Each row was made from one path, in order. Every step used is in the known rows, and no mark comes twice. Write each row's path.
Known rows:
nutur > rinon > fozil: [ -7  -5  19  19  16   1  -1 -12  -7  -6  22 -20 -24  17  -6   3  12 -28
 -12  -3   8   2 -13   0  20   0  15 -32  13  17  10  -6   1  14  -1  -6
  17   8  -8   0   4]
kamo > vipizu > gimul: [  2  17   6  16  19  -4   0  -6  23  -1   8  -8 -21   5  -5  -3   5 -18
 -17 -11  -4  10 -13 -12  17  -1   5 -15   8   1   9   3   1   9  -9   3
  13   8 -11 -13  -6]
gavasen > varu > kisu > fozil > papav: [-11  17  24  15  14  10   0   2  15  -4  19   0 -11  19 -19  -7  -4 -12
  -8 -26  18  -4   5   2  32  30  15 -13  -2   2  -2   8  -5  23   3 -17
   3   9  -5  -8 -11]
kubep > fozil > kisu > varu: [-10  12  11   3  15   3 -21 -13   3 -12  12   8 -14  16  -3   1 -10 -19
 -24 -12   6   7   7   0  31  19  13 -18  -2  -2 -11  -1 -13  -1   0  -2
   3   5  -2 -15  -1]
varu > kisu: [  0   7  13   5  18   5  -1 -15  11   1   4   0 -15   6 -11   0  13  -4
   2  -3   4   5  -5  -5  21  14  12 -15  -8   3  10  -2  -4  13   4  -1
  10  15  -5  -3  -7]
gimul > vipizu > gavasen > varu: [ -1   4   8  18  21  -7   1 -12   1   2  18  -4 -26  -8   5 -17   7  -9
 -15 -10  11  11   5   8  21  -8  -2 -25  -5  -4   5   2  -4  11  -3   3
  12   4  -9   4  -8]
pali > fozil > papav: [ -2   9   9  11  11   2  -3  -6  21  -9  31 -11 -19  14  -2   4 -12 -15
 -17 -10   4   0 -12 -14  31  23  15  -8 -13  -5  -1  15  -5  10   4  -2
   9  10 -11 -11 -13]
rinon > fozil > papav > varu > kubep: [-16   8  24  16  14  11  -5 -12  11 -15  12  12 -22  22  -7  -6   0 -23
 -22 -13  10  -3  -4   5  29  10  11 -31   3  -3  -1  10  -9  11   4 -19
   6   4  -2  -9  -3]
kisu > fozil: [ -1   9  14  12  10   1  -2  -5  -4  -5  14  -6 -21  11  -6  -1   6  -9
  -1 -11   7   4  -6  -9  24  17  13 -17  -1   4  -5   9  -6  10   3  -7
   9  10 -11  -4  -4]
kisu > varu > pali: [-16   7  14  11  12   3 -10 -11   7  -3  -7   5 -25   8   2 -10   2   7
  -9  -6   7   6  -2 -10  21  14  10 -10  -4 -12  -1  -5 -11   7   4  -6
   8  17  -4  -7  -6]
kamo > vipizu > gavasen > varu > kubep > fozil > papav: [-12  24  16  15  29  -7 -11  -6  34  -4  13  -3 -24   9  -8  -6 -13 -27
 -33 -10   8  11   7  11  16   8  12 -17   3 -13 -12  15  -1   8  -5  -1
  12   4  -2 -15 -10]
gimul > vipizu: [  2   5  10  13  14  -2  -2 -14  -2  -5   9  -4 -28  -6   7  -3  10  -9
  -6  -5   1   6  -5  -1  22   5   4 -20  -6   0  13   1 -10   7  -5  -3
  10  12 -11   2  -5]
papav > fozil > kisu > varu: [-17   2  19  11   6   9 -17  -3  -7 -13   3   8  -9  20 -10  -9  -1 -13
 -12 -12  13   2   2   0  37  17   5 -19   0   1  -4  -3  -7   4   3  -2
   3  10  -6  -8   1]
papav > fozil > rinon: [ -9  -2  17  20   7   7  -2  -3  -1  -8   7  -7 -19   8  -6   3   0 -13
  -9   2  10  -3  -7  -6  28  11  12 -19  -6   6  -5   4   0  18   2  -6
  13  15  -8   3  -3]
nutur > rinon > fozil > kisu > varu > papav: [-17   3  26  17  14  10 -10  -9  -3 -12   7   3 -10  36 -19  -4   7 -31
 -29 -19  14   1  -4  13  32  12  15 -33   7  12  12  -8   1  19  -1   2
   8   3  -4  -5  -3]
pali > fozil > rinon > nutur: [ -9   1   9  16   8  10   3  -7   9  -5  12 -10 -28   2   2   8 -16  -1
 -21  -3   4  -2 -10 -25  32  22  21 -17  -4  -1  -3   9   2  20  -2  -5
  12   3 -15   1 -12]
nutur > rinon: [ -5  -4  15  20  16  -1  -4 -13   3  -4  13 -17 -22   9  -4   5  11 -20
 -10   4   3   8 -15  -6  21   6  18 -25   6  11  10  -5  -2   7   0   1
  15  13 -11  -6   0]
kamo > vipizu: [ -3  14  17  15  14  -1  -5 -10  12 -11   6 -11 -20  -2  -5  -3   6 -13
 -14  -9   1   8 -12 -12  18   7   5 -13   2  -2   4   3   0   9  -4   5
  10   9  -9 -11  -5]
vipizu > gavasen > varu: [ -1   2   7  15  22  -4   0 -11   8   3  22  -6 -17  -3  -3 -15   3  -9
 -14  -6  13  12   1  -1  23  -6   5 -23  -4  -1  -6   2   0   9   6   6
  14  -2  -7  -1  -6]
kubep > varu > pali > fozil > papav: [-12  18   9   2  21  -1 -11 -14  29  -9   6 -11 -23  12   1   6 -21   0
 -11 -12   8  -1  -9  -6  17  29  14  -1 -13 -11   5  10 -11  12   6  -6
   7  21  -5  -6 -13]
gimul > vipizu > gavasen > varu > papav > fozil > kisu: [ -5   6  18  19  22   1  -4  -4   0   0  13   9 -12  15 -17 -16  11 -15
 -15 -21  19   4  10  27  32  -2  -6 -29  -8   3   5   3  -2  18   0   5
  10   3  -6   9  -9]
gimul > vipizu > gavasen > varu > kisu > fozil: [ -5  13  16  14  19   0   4  -7  -2   6  10   7 -24  10 -11 -19  12  -6
   1 -22  17   7  11  17  21  11   3 -19  -3  -3   8   6  -1  21  -6  -4
   7  12  -7   5 -11]
pali > fozil > papav > varu > kisu: [ -9  15  18  10  12  14  -1 -13  22 -12  18  10 -16  23 -16   1  -4 -13
 -12 -17   7   0  -9  -5  32  32  10 -12 -15 -10   6  14  -5  15   5  -7
   2  14  -6 -18 -15]
fozil > kisu > varu: [-13   5  14   8   8   6 -17 -10   2 -11   6   9  -8  13  -2 -10  -4 -10
 -22 -13   9   7  -1  -6  37  16  10 -16  -3  -2  -1  -4 -10   3   3   1
   1   5  -6 -11  -4]
vipizu > gimul: [  6   6  -1  11  20  -1   3 -10  16   6  15  -4 -21   5  -2   1   6 -14
 -10  -5  -1   8  -9 -10  23  -2  10 -20   0   6   6   2  -5   7  -1  -2
  15   5 -11  -6  -5]
gimul > vipizu > gavasen: [  5   5   3  16  18  -7  -2 -12  -4   5  15  -1 -29  -3   4 -11  14 -10
  -8  -2   6  13  -4   7  19  -2   1 -18 -10  -4   9   3  -7   7  -3   7
  12   9 -12   4  -4]
gimul > vipizu > gavasen > varu > kubep: [ -8   5  13  15  23  -7   0 -17  13   3   1   4 -30  -7   8 -17   6  -7
 -15  -3   8  14  10  14  19  -8   4 -29  -2 -10   7   4  -4   8  -4   0
  14   8  -5   6 -12]
fozil > papav: [ -1   7  11  15  13   2  -6  -3  13  -5  24  -6 -14   6  -5  -1  -1 -16
 -16  -7   7   3 -10  -7  31  16  14 -12  -8   1   0   7 -10   9   6  -6
   8   5 -10  -9  -5]
kubep > fozil: [  3  11   5   3  21  -3  -8 -16   6  -6  19  -8 -25   2  -2  11   0 -17
  -9  -1   0   7  -1  -5  18   9  14 -20  -5   4  -8   5 -10   1   1  -4
  15   8  -5  -8  -1]
varu > papav > fozil > pali: [ -5  -4  17  13  23   1  -6 -14   2  -2   2   9 -16  20 -15  -3  14 -10
  -4 -12   6  -1  -3   2  24   5   2 -27 -15  10   0   8  -4   4   7   3
  14   6  -6   4  -4]
fozil > kisu > varu > kubep: [-19   7  18   5  10   5 -18 -15  13 -10 -11  17 -14  15   1  -9  -6  -8
 -23  -6   5   8   4  -1  35  16  15 -20   0  -8   2  -2 -10   0   2  -1
   3   9  -2  -9  -8]
gavasen > vipizu: [ -1  15  12  15  14   4   1 -14   5   2  22   0 -26  -3  -6 -15   6 -12
  -4   1   8   7  -7 -13  21   9  13 -24   1   4  -7   3  -3   6   5  -2
  16  -2 -10  -2  -1]
varu > kubep > fozil: [ -3  12  10   1  24  -4 -10 -21  17  -4   0   0 -29   3   0  13  -2 -14
 -11   6  -3   8   3  -2  15   9  20 -25  -2  -2  -7   7 -10  -1   0  -6
  17  13  -2  -6  -5]
varu > pali > fozil: [ -4   7   7   6  15  -2  -5 -14  20  -2  11 -10 -28  13   5   2  -3   8
  -3  -3   3   3 -11 -16  20  14  11  -9 -10  -8  -2   6  -7   9   5  -5
  14  18  -6  -3 -12]
nutur > rinon > fozil > papav: [ -9  -1  20  23  15   4  -4  -3   1  -8  32 -20 -19  25 -10   3   4 -35
 -21  -8  12  -3 -15   4  26  10  18 -26  12  15   8  -1  -3  17   0 -11
  12   6 -10  -4   4]
gavasen > varu > kubep: [-11   6  19  10  20   0  -2 -18  21  -6  -1  -1 -21  -4   2  -6  -3  -5
 -16  -1   5   7   5  -6  25   1  13 -30   1  -2  -1   2  -4   7   3  -9
  14   7  -2  -2 -13]
kubep > varu > kisu: [ -5  16  11  -5  26   4  -4 -22  12  -5 -11   0 -15  -3 -11   5   3  -6
   3  -6   5   6   0   1  11  20  11 -14  -9   2  18  -2  -4  11   5   3
   8  19  -3  -2  -8]

Which path is each row?
[ -6   8  18  10  16  12   0 -19   6  -7   1  15 -16   9 -14  -5  14  -6
  -2  -9   6   6  -6  -3  24  15   6 -21  -7  -3   8   0  -6  10   5  -6
   6  13  -4 -11  -6]
papav > varu > kisu
[ -7  19  13   2  19   6 -15 -12   9 -10   5  15 -11  20 -15   3  -4 -20
 -27 -17   6   8   8   7  30  21  14 -21  -9  -2  -6   4 -10   7   2   4
   6   4  -1 -12  -8]
kubep > fozil > kisu > varu > papav
[ -8   3  18  24  19   6   8  -1   9   2  10   2 -12  11 -19 -11   3 -16
 -19  -7  19   1   5  11  27   1   8 -27 -13   3  -9  10   9  30   6   5
  17   4  -5   8 -14]
vipizu > gavasen > varu > papav > fozil > rinon
[-10  14  22  22   5  10  -5  -2   0 -15  23   9 -18  22 -13  -6  -1 -18
 -14 -23  12  -2  -9  -4  34  27  12 -16  -3  -3  -7  17 -11  11   5 -17
   1   7 -12 -17  -3]
kisu > fozil > papav > varu
[-22  -2  26  29  16   7  -8  -7   5 -10  20  -4 -27  35  -9  -3   7 -21
 -19 -13  16  -5 -17   6  25   9  13 -27  13   4   5  -4 -10  16   2 -22
   8  13  -6  -8   5]
nutur > rinon > fozil > papav > varu > pali
[-23   0  31  26  15   9  -6 -14   8 -15  11   1 -26  30 -10   0   4 -35
 -24  -7  10  -2 -11  10  28   9  18 -37  15   4   9   3  -5  12   0 -17
   9   9  -6 -11   1]
nutur > rinon > fozil > papav > varu > kubep
[  3  18   2  17  18   1   6 -11  16  12  25   3 -27   2  -6 -13   5 -17
  -7  -3   3   8  -8 -12  21   0  12 -25   8   8  -2   3  -2   7   0  -4
  18  -6 -11  -4  -1]
gavasen > vipizu > gimul
[ -3   1  14   7  14   4 -12 -10  -1  -9  25  -5  -9  20  -4  -4   3 -18
 -16 -13  13  -3  -5   0  32   2   7 -27   3  13  -1  -4  -9  11   3  -9
   7  -2  -5   2   2]
rinon > fozil > kisu
[-14  10  17  15  21  15   2  -6  -1  -7 -17   1 -19  -3 -21  11  -7  -8
 -12  -8  10  -5   0   2  19  23  16 -25  -5   7   5   5   3  28   3  -2
  13   8 -11   9  -6]
kubep > varu > papav > fozil > rinon > nutur
[-10   1  18  24  12  16   6   2  -3  -2  -3   2 -21   6 -21   6   2  -6
 -14  -6   8  -7  -4  -6  30  17  18 -25  -5   7  -3   5   4  27   2  -7
  15   3 -13   8  -5]
varu > papav > fozil > rinon > nutur
[ -6  13  15  11  20   2   2  -6   5   7  13   3 -15  16 -18 -16   8  -5
   1 -16  19   8   8   8  23  14   9 -17  -4   0  -3   7   3  20   5  -1
   9   6  -4   0  -9]
vipizu > gavasen > varu > kisu > fozil
[ -4   5  11  12   7   3   1 -11  17  -9  18 -11 -21   8   5   7 -13 -10
 -19  -1   4  -1 -10 -18  29  18  18 -13 -13  -2  -2  12   2  19   0   1
  12  13  -7  -3 -16]
pali > fozil > rinon
[-12  26  23  21  17   3  -1   8  20   0  17   0 -12  21 -25 -19   0 -17
 -15 -30  20   4   2  10  24  24   8  -6   1  -6  -2  14   6  25  -3  -1
   3   6  -7 -12 -11]
kamo > vipizu > gavasen > varu > kisu > fozil > papav
[ -9  12  10   2  25  -3 -11 -19  13  -5 -10  -6 -24  -2   2   1  -2   7
  -1  -3   7   4  -5  -3   9  12  10 -11  -5  -3   7  -3 -11   8   6  -5
  11  20  -3   1  -4]
kubep > varu > pali
[ -8  -4  16  22  29  -5   0 -13  -2   5   6  13 -22  12 -10 -21  15 -10
 -10 -21  14   5  11  21  23  -9 -10 -32 -14   4   4   8  -2  10   0   7
  14   1  -6  12  -8]
gimul > vipizu > gavasen > varu > papav > fozil > pali
[ -1   4   9   3  12   1 -12 -13  15 -10  24  -7 -11  19   1   3  -9 -10
 -15  -9   6   4  -8 -13  35  16  11 -15  -8   0   0   6  -6   5   4   1
   7   7  -7  -6 -11]
pali > fozil > kisu
[ -7   4   8   4  14  -1 -16 -12  22  -4  15  -5 -18  26   4   1  -8   7
 -10  -9   8   1  -9 -12  30  15  11  -8  -8  -6  -2   1 -11   7   5  -7
   7  14  -5  -2 -10]
varu > pali > fozil > kisu
[ -3  12  17   7  12   7  -1  -7   2   0   6   4 -17  18 -16  -1  11  -5
   7 -14   8   2  -2  -2  22  26  15 -14  -4   4   4   6  -3  16   2  -8
   8  16  -7  -3  -7]
varu > kisu > fozil
[-19  10  24  23   5  24   3  -4  -6  -6  -5  18 -23  15 -19  -4   1   1
  -9 -19  12  -5  -3  -8  32  32  20 -21   3  -1  -3   6   0  26  -2 -20
   1   7 -11  -5  -3]
papav > varu > kisu > fozil > rinon > nutur
[-21  -4  23  16  10   7 -15  -9  -9 -14  14  -5 -14  31  -7  -6   1 -29
 -25 -13  14   2  -5   6  33  10  14 -31  16  12   8 -12  -3  11  -3  -3
   5   5  -5  -7   5]
nutur > rinon > fozil > kisu > varu
[-12  10  21  13  12  11   0  -6  -3  -9  -8  11 -18  14 -22  -6   9 -14
  -7 -13   8   4   2   3  25  18   6 -23  -9  -2   0   5  -1  15   5   5
  12  14  -6  -6  -8]
kisu > varu > papav > fozil
[-14   9  21  17  14   9  -8 -13  19 -13   4  15 -21  12  -4  -5  -2 -15
 -21  -6   5   4  -6  -1  31  16  14 -23  -5 -10   0  11 -12   5   5 -13
   4   9  -7 -15  -7]
fozil > papav > varu > kubep
[-18  13  13  11   8   6 -11  -5  22  -7  10   2 -26  23   0  -7 -16   1
 -18 -15   9   0  -6 -11  29  31  14   0 -11 -19  -5  10 -10  11   4  -8
   5  19  -5 -14 -14]
kisu > varu > pali > fozil > papav
[-12  15  18  16  24  -7  -4 -12  27  -2  -3  -2 -23  -2  -3 -17   1 -11
 -23  -4   8  15   3   2  16  -4   5 -23   5 -12  -2   6   5  10  -2   8
  14   4  -4  -6 -13]
kamo > vipizu > gavasen > varu > kubep
[-16  -1  27  29  13   9  -4  -8  -3 -16  30  -7 -21  29 -13  -1   6 -37
 -23 -13  14  -3 -16   6  29   9  13 -33  12  10   6   1  -5  15   1 -14
   7   5  -9 -13   4]
nutur > rinon > fozil > papav > varu
[-17  10  12   6  11   2  -6 -14  16  -6  -2   0 -30  15   4  -7  -8   8
 -10  -9   5   6  -4 -15  22  22  10  -6  -8 -17  -2   4  -7   8   3  -2
  10  20  -4  -9 -14]
kisu > varu > pali > fozil
[ -3   5  18  11  16   8  -9  -5   4  -7   7   6  -5  23 -21   1  10 -15
  -8 -12  11  -1  -3   7  33  11   6 -24  -9   9   0   2  -5  13   8   0
  10   7  -6   2  -4]
varu > papav > fozil > kisu
[ -7  10   9  11  13   0  -8  -6  27  -3  22  -9 -25  20   1   2 -11   1
 -12  -8   7  -1 -12 -13  27  23  14  -1 -12 -11  -2  11 -11  12   6 -10
   9  17  -7  -7 -12]
varu > pali > fozil > papav
[-13   7  11  12  18   6  -6 -13  12  -2  -6   3 -33  -3   2  15 -15  -7
 -23   7   0   1   4  -9  23  16  30 -25   3   0 -10   6  -4  11  -5 -15
  14   4  -8   1  -3]
varu > kubep > fozil > rinon > nutur
[-16  16  25  19   8   9  -8  -7  11 -15   5  17 -22  23  -9  -6  -2 -16
 -14 -16   9   1  -4   1  32  27  16 -21  -1  -9  -7  18 -11   8   4 -19
   2  11  -9 -16  -7]
kisu > fozil > papav > varu > kubep
[ -3  14  16  17   7   3  -5   3   3  -7  25  -4 -16  19  -9  -2  -3 -16
 -10 -17  10  -1  -7  -5  32  27  17 -10  -3   1  -6  15  -9  12   4 -12
   5   8 -13  -9  -4]
kisu > fozil > papav
[-11   5  16  23   4  11   1   2  -7  -3   8  -4 -25   6  -6   1  -8  -1
 -14 -11  10  -5  -6 -16  31  25  24 -18   5   5  -8   8  -1  22  -2 -16
   8   1 -17   3  -1]
kisu > fozil > rinon > nutur
[ -7  18  17  20  17   3   2   2   6   4  20   7 -20  16 -14 -19   4 -13
  -8 -28  20   2   9  21  28  21   6 -11  -7  -5   7  12  -4  24  -4  -8
   3  10  -8  -1 -11]
gimul > vipizu > gavasen > varu > kisu > fozil > papav
[ -4  17  18  12  10   9  -3   2   9  -2  17   4 -13  26 -20  -1   4 -11
  -1 -19  12  -2  -4   1  29  36  18  -6  -6   2   3  11  -6  20   4 -13
   3  14  -9  -9  -7]
varu > kisu > fozil > papav
[-14  12  19  12  11   8  -5 -16  27 -16  10  11 -25  20  -3   0 -11 -16
 -21  -8   3   3  -8  -8  32  24  15 -20  -9 -15  -1  20  -8   6   4  -9
   6  12  -7 -18 -16]
pali > fozil > papav > varu > kubep
[ -5  10  11   0  22  -3 -21 -20  18  -6   5   5 -18  15   0  11  -6 -15
 -18   1   1   7   5   3  26  11  19 -24  -2   1  -7   2 -13  -3   1  -8
  10   8  -1  -5  -3]
varu > kubep > fozil > kisu
[-17   0  20  13  17   5  -7 -13  -3  -6 -10  20 -17  21 -16 -12   9 -10
 -10 -18   7   1   4   3  26  12   1 -25 -13   1   0   7  -4   4   6   7
   9   8  -4  -3  -7]
kisu > varu > papav > fozil > pali
[-10   4  11  14  10   2  -3 -11  24  -3   8  -9 -28  15   9   5 -11   7
 -14   0   6  -2 -11 -17  24  18  17  -7 -13  -9  -3   7  -4  22   1  -8
  13  20  -4   1 -16]
varu > pali > fozil > rinon
[-14   3  16   5  27  -3 -16 -33  13 -10  -5  22 -30  15   4   1   0 -11
 -17  -5  -1   7   4   1  21   4   9 -34  -6  -3  -9  10 -15 -14   2  -8
   9   5   0 -12  -3]
papav > varu > kubep > fozil > pali
[  0   6  17  13  17   6   2  -7   2  -4   5   1 -16  11 -21   2  14 -14
   0  -8   5   2  -4   2  22  10   7 -24 -10   5   2   7  -1  15   7   1
  17  11  -8   1  -7]
varu > papav > fozil
[-13  12  17  -2  25   1 -12 -23   4  -4 -12  11 -16  16 -11  -2   2  -2
   6 -22   9   1   4   4  15  26   9 -15  -9   8  11   6  -7   5   4  -1
   3  14  -2   0  -5]
kubep > varu > kisu > fozil > pali
[ -9  -1  10  21  10  10   1  -4   1  -3   7  -6 -24  -6   0   3  -6  -1
 -20  -1   6  -1  -8 -19  31  12  21 -20   1   4  -3   1  -1  18  -1  -9
  10   0 -14   4  -2]
fozil > rinon > nutur
[-10  22  22  16  20   0   0  -3  13   1   6   0 -17  15 -22 -20   8 -10
  -7 -24  16   9   4   7  17  16   5 -13   4  -5  -1   8   9  22  -3   5
   8   8  -5  -8 -10]
kamo > vipizu > gavasen > varu > kisu > fozil
[-10   8   8  17  21  -5  -4  -4  30   5  30  -9 -22  19   0 -13 -14   0
 -19 -12  17   5  -2  -3  27  12   8  -6 -11 -14 -11  11  -5  15   8  -4
  11   8  -5  -4 -14]
vipizu > gavasen > varu > pali > fozil > papav
